Each row comes from the steps of one path. Every step used is in the known rows, and no mark comes twice. Write the path behind each row, first mark first.
In the rows, zero is written as 128.
Known rows:
modor/mimamu/poba/relenal: [108  96 116 118 109 157 110 118 194 139 110 111 144 156 116 100 177 133
  69 188 127 174 129  91 145 167  78  95 155 114]
relenal/modor: [144 140  77 124 160 154 118 127 148 117 121 130 131 120 112 166 159 115
 109 142 125 161 105 105 137 109 134  99 135 110]
terom/riful: [143 158 115 139  71 127 117 122 134 115 148 139 148 138 113 114 162 123
  83 120 121 119 143 121 131 136 139 116 153 170]
riful/zugiset: [162 155 128 127 114 167 145 126 139 112 120 118 141 131 106 144 107 109
 114 102 127 139 143 107 141 112 119 114 150 155]
riful/zugiset/mimamu/modor: [178 149 110 128 114 172 148 116 139 138 104  98 148 126  99 133 103 127
 110 114 100 171 111 112 152  83  93 107 109 155]
zugiset/mimamu/poba/relenal/modor: [129  79  91 117 154 156 120 117 185 140  45 105 139 146 126 135 164 129
  70 162 117 207  87 117 156 112  72  68 145 106]
sigez/poba: [150 141 130 142 112 167 140 120 164 127 176 133 122 139  90 156 165 133
 108 132 130 178 143 134 133  93 153 137 122  95]
zugiset/mimamu/modor/relenal: [123 102 112 121  86 161 143 111 148 164 116 128 150 134 103 114 141 134
  89 146  89 221 126 138 146  98  79 125  70 101]
sigez/poba/muzi: [163 183 123 145  94 181 136 128 178 148 183 136 126 150  93 144 137 130
 121 124 121 216 119 156 128  97 163 126 132 116]
modor/relenal/poba/mimamu: [ 92 123 130 131  84 193 158 124 159 174  88 151 138 153 117 159 177 126
  85 166 125 170 132 102 121 118 113 142 118 125]
sigez/poba/mimamu/modor/relenal: [146 127 139 132 104 169 147 116 173 164 137 121 124 136 102 158 208 164
  92 177  85 221 142 122 129  94 112 149  52  88]
sigez/poba/riful/zugiset: [176 186 139 142 115 154 145 123 154 121 111 107 126 125 118 168 125 122
  93 121 137 136 151 141 135  91 124 106 181 161]
modor/relenal/terom/riful/zugiset: [174 137 161 124  83 118 150 134 132 115  99 121 178 127 107 124 116 140
  68 110 115 122 169 140 136  92 119  91 136 161]
relenal/terom/riful/zugiset: [185 174 136 135 117 114 140 130 127 104 120 116 167 123 103 139 106 138
  83  99 125  80 139 128 134  84 141  83 162 187]
poba/relenal/modor/mimamu/zugiset: [ 96  91 105 124 152 193 102 120 171 127  75 111 138 137 106 183 167  95
 100 215 107 211 140 104 147 144  75  36  97  65]
riful/zugiset/mimamu/modor/relenal: [163 120 135 116  79 177 159 120 143 149  84 104 158 132 100 116 118 127
  97 124  87 199 139 125 154  90  72 110  85 127]
poba/muzi: [134 183  97 134 103 170 124 126 157 141 160 144 137 142 109 130 103 111
 124 114 121 191 105 137 128 121 144 118 136 153]
poba/peko: [114 169  88 151 158 129 132 107 152 135 159 133 140 132 116 169 172 114
  93 154 118 104 116 122 139 131 142 147 119 145]
relenal/modor/mimamu/zugiset: [126 119  88 128 197 198 111 128 146 125 113 116 138 133  90 184 167  97
 114 194 112 192 129  93 132 128 107  36  90  80]
nekuz/poba/riful/terom: [156 205  92 143  70 118 129 120 167 131 169 138 131 122 167 124 102 139
  79 146 124  93  95 151 149  69 105 125 224 165]
terom/riful/zugiset/mimamu: [166 171 152 140  52 163 149 127 126 121  76 104 164 148  94 115 115 117
  80  86 111 150 145 117 148 116 122  76 129 187]
terom/riful/zugiset: [183 177 133 134  66 142 135 131 129 103 118 117 156 139 111 114 136 116
  88  96 119 105 156 109 139 127 129  98 161 196]
mimamu/modor/relenal/poba/peko: [137 125  61 139  97 135 145 107 178 171 162 151 153 137 135 160 221 135
  79 206 109  79 106 127 139 108 105 191 144 120]
zugiset/mimamu: [107 137 124 137 117 173 140 115 137 146 111 126 139 141  93 138 111 114
  97 113 120 200 120 127 143 105 121 107 104 125]
riful/zugiset/mimamu/poba: [178 128 119 125 141 176 155 124 147 130  84 100 151 153  98 111 110 121
  89  99 126 158 113 107 145 102  93  77 154 161]
sigez/poba/peko: [139 167 113 161 142 143 146 109 172 140 178 125 131 139 104 187 205 133
  89 161 119 128 132 140 141 102 162 155 114 108]
poba/riful/zugiset/mimamu/modor/relenal: [149 145 126 122  83 149 146 113 140 155  52 100 156 118 130 128 103 123
  79 140  94 177 134 142 146  98  54  93 125 169]
nekuz/poba/muzi: [166 189  89 134  66 138 127 129 173 131 185 148 138 144 124 123 131 132
 104 135 128 166  94 154 142  98 151 116 188 116]
zugiset/mimamu/poba/relenal/terom/riful: [126  98 127 133 113 100 125 113 164 142  71 114 169 149 114 106 131 158
  37 141 117 139 106 147 145  96  90  71 164 160]
nekuz/poba/mimamu/zugiset: [120 149 110 148 163 162 134 118 140 121 132 138 123 144 119 193 150 113
  94 173 112 146 125 120 131  94 114  66 128  96]
nekuz/poba: [155 148  98 131  92 126 130 124 157 110 177 145 134 134 126 135 158 135
  85 144 139 131 121 134 147  92 137 122 186  96]
modor/relenal/terom/riful/zugiset/mimamu: [156 134 177 128  81 143 164 130 124 136  60 107 187 137  89 122  98 144
  58  99 108 169 159 150 145  82 112  68 100 154]
terom/riful/zugiset/mimamu/modor/relenal: [186 136 143 124  19 150 150 123 135 137  83 104 174 141 107  89 153 138
  70 121  77 171 153 129 150 110  77  97  95 164]
modor/mimamu: [109 147 120 129 113 177 122 125 155 139 146 121 144 140  92 127 154 122
  99 156 127 177 137  88 137 147 131 105 110 112]
mimamu/poba: [154 120  82 124 160 140 125 120 157 124 154 134 134 146 116 112 151 126
  93 129 132 125 110 107 128 123 108 117 174 138]

Write each row's path:
[204 132 126 119  87 102 141 127 138 121 128 117 177 116 113 114 139 161
  75 132  93  99 145 139 136  80 100 107 132 159]  mimamu/modor/relenal/terom/riful/zugiset
[146 113 125 128  82 107 137 115 135 155 110 124 177 125 102 113 139 168
  56 145  87 163 121 159 138  74  99 100  88 133]  zugiset/mimamu/modor/relenal/terom/riful
[155 143 152 130  83 108 132 122 153 107  77 110 168 127 117 138 104 139
  70 120 119 101 149 139 148  96 111  92 169 174]  poba/relenal/terom/riful/zugiset
[ 97 136 100 153 160 204 142 116 140 152 107 151 124 157 110 211 144  95
 113 174 121 132 120  99 113 101 109  94 129 135]  relenal/poba/mimamu/zugiset
[103 155 106 144 120 188 143 121 155 161 111 146 127 149 117 179 160 124
  98 153 132 136 104  85 119 108 134 140 144 155]  relenal/poba/mimamu
[162 167  81 134 125 128 126 118 161 138 158 130 127 126 132 152 194 162
  87 175 101 134  88 105 137  87 123 128 146 119]  nekuz/poba/mimamu/modor
[140 168  93 143 129 153 134 112 158 165 105 113 140 143 141 102  73 129
  71 122 111 138  76 135 138  83  68  96 179 210]  zugiset/mimamu/poba/riful/terom
[135 116  99 130 154 160 138 117 150 145 113 120 142 154 100 114 132 127
  80 121 125 172  99 116 136 108 102  95 143 136]  zugiset/mimamu/poba
[131 120 139 129  90 104 134 125 134 127 124 144 170 128 106 124 138 147
  62 130 116 138 156 151 128 103 127 107 116 134]  modor/relenal/terom/riful
[134  92  98 126  54 180 153 114 163 184 113 146 151 145 112 122 163 139
  86 168 108 181 113 131 142  83  78 151 121 106]  zugiset/mimamu/modor/relenal/poba
[170 113 138 117 137 152 165 121 141 153  85 104 170 116  92 138  86 152
  91 127  94 178 124 144 148  49  79  99  88 122]  riful/zugiset/mimamu/modor/relenal/terom
[139 142 170 136  71 132 145 118 148 129  42  98 175 134 103 135  83 136
  60 113 112 152 138 147 159  85 102  69 136 168]  poba/relenal/terom/riful/zugiset/mimamu
[145 100  79 120  63 156 142 118 168 160 154 160 144 137 126 129 182 136
  97 176 119 129 123 121 134  96  87 172 154 109]  mimamu/modor/relenal/poba
[143 176  81 151 120 103 134 112 168 122 185 139 144 134 139 163 198 135
  72 175 128  73 107 138 153 107 153 144 170 105]  nekuz/poba/peko
[182 118 129 124 116  95 127 123 166 109  80 106 168 138 128 114 131 148
  54 127 125  75 130 130 142 103  89  76 209 188]  mimamu/poba/relenal/terom/riful/zugiset
[127 102 114 121 144 131 145 112 145 165 114 125 161 117  94 135 112 160
  80 147  96 197 109 157 139  56  91 113  75  94]  zugiset/mimamu/modor/relenal/terom
[120 138 143 159 179 202 144 115 143 137 126 126 112 150  83 213 158 115
 112 160 105 200 149 124 119  88 126  81  72  96]  sigez/poba/mimamu/zugiset
[108 124 116 139 153 198 120 121 137 126 141 129 140 145  84 157 135  91
 110 175 114 177 153 103 127 140 102  64  93  98]  modor/mimamu/zugiset
[129 183 130 137 117 163 145 116 131 137  48 100 146 126 117 149  67 101
  85 105 127 164 125 132 143 104  94  72 152 191]  poba/riful/zugiset/mimamu
[167 162 101 145 176 152 159 112 157 145  90  90 159 153 110 142 149 120
  73 129 114 107 100 111 150 114 104  98 144 174]  riful/zugiset/mimamu/poba/peko
[121 115 148 138  71 162 133 112 188 129 135 129 122 143 103 157 168 130
  95 156 125 196 156 145 149 106 121 138 130  82]  sigez/poba/relenal
[201 143 129 133 147 124 148 129 134 127  85  98 178 146  99 109 107 153
  57  95 124 100 109 128 135  77 115  50 173 194]  relenal/terom/riful/zugiset/mimamu/poba
[179 163  87 123 167 127 128 122 148 116  95 108 138 130 142 128 112 113
  79 124 140  87 118 113 128 121  83  84 232 208]  mimamu/poba/riful/zugiset
[136 140 124 129 124 101 128 119 140 156 111 125 162 118 114 139 168 172
  60 164  79 141 121 126 119  93 114 114  75 158]  poba/mimamu/modor/relenal/terom/riful
[195 148 129 133  90 152 145 128 138 122  79  97 166 161 105  91 139 134
  64  94 115 126 125 108 143 119 102  63 166 201]  terom/riful/zugiset/mimamu/poba
[112 103 113 126  59 176 152 124 162 152 132 162 145 150 115 136 164 115
  93 159 137 149 141 125 132 109 106 152 153 105]  modor/relenal/poba
[137 152  73 138 129 166 135 114 161 169 132 141 128 136 125 169 181 144
 103 178 116 115  80  82 122  93 116 159 145 156]  relenal/poba/mimamu/modor
[124 198  99 144 104 143 124 115 150 145 143 132 131 120 149 128  73 115
  99 124 112 116 104 134 135  92  99 132 168 205]  poba/riful/terom
[ 98 115 113 115 114 172 105 126 188 136  76 105 141 129 117 150 181 122
  88 197 121 212 124  91 154 151 101  83 116  82]  poba/relenal/modor/mimamu
[ 85 100 125 140 126 214 155 119 144 166  90 156 133 161 111 194 156  96
  96 182 112 172 145 112 116 108  84  99  99 107]  modor/relenal/poba/mimamu/zugiset
[144 102 138 122 100 171 148 115 174 138  48  94 149 156 115 113 111 122
  77 121 119 178 125 117 160 115  60  77 158 146]  riful/zugiset/mimamu/poba/relenal
[118 123 115 127  54 123 124 116 183 113 136 140 134 136 140 132 162 134
  77 166 133 149 129 144 163 108 106 126 187  84]  nekuz/poba/relenal
[169  99 108 112 144 173 138 124 181 127  17  83 148 144 124 140 140 120
  78 140 117 188  99 103 162 106  60  53 156 129]  riful/zugiset/mimamu/poba/relenal/modor
[140 121  99 122 154 164 118 127 170 138 151 117 145 152  99  98 178 135
  82 163 133 156 117  82 129 149 113  97 154 126]  modor/mimamu/poba
[126 160 148 149 133 182 146 119 162 148 131 122 115 143  91 185 179 141
 100 143 116 197 135 109 125 101 156 128  87 113]  sigez/poba/mimamu
[142 106  99 115  92 139 130 115 152 141 157 140 142 123 116 114 160 132
 100 159  96 172 138 128 136 110  88 149 102 104]  mimamu/modor/relenal
[151 154  72 131  36 150 139 114 177 179 148 153 143 126 167 118 125 138
  85 179 103  97  97 142 133  69  56 177 190 186]  mimamu/modor/relenal/poba/riful/terom
[200 159 122 134 115 117 142 120 127 131 102  99 176 120  99 128 103 160
  76 109  98 107 109 133 142  61 115  82 131 186]  relenal/terom/riful/zugiset/mimamu/modor
[130 128  68 123  75 130 126 113 165 165 126 156 140 122 156 137 167 132
  77 189 123 107 114 138 124 102  70 155 196 154]  mimamu/modor/relenal/poba/riful
[171 146  89 119  65 144 145 120 162 153  95 132 149 122 151 140 140 121
  84 168 125  91 128 127 132  97  64 141 209 179]  mimamu/modor/relenal/poba/riful/zugiset
[152 145  53 132 220 140 112 124 188 147 128  97 152 140 119 154 245 136
  65 214 120 115  78  76 140 154 127  84 138 121]  relenal/modor/mimamu/poba/peko
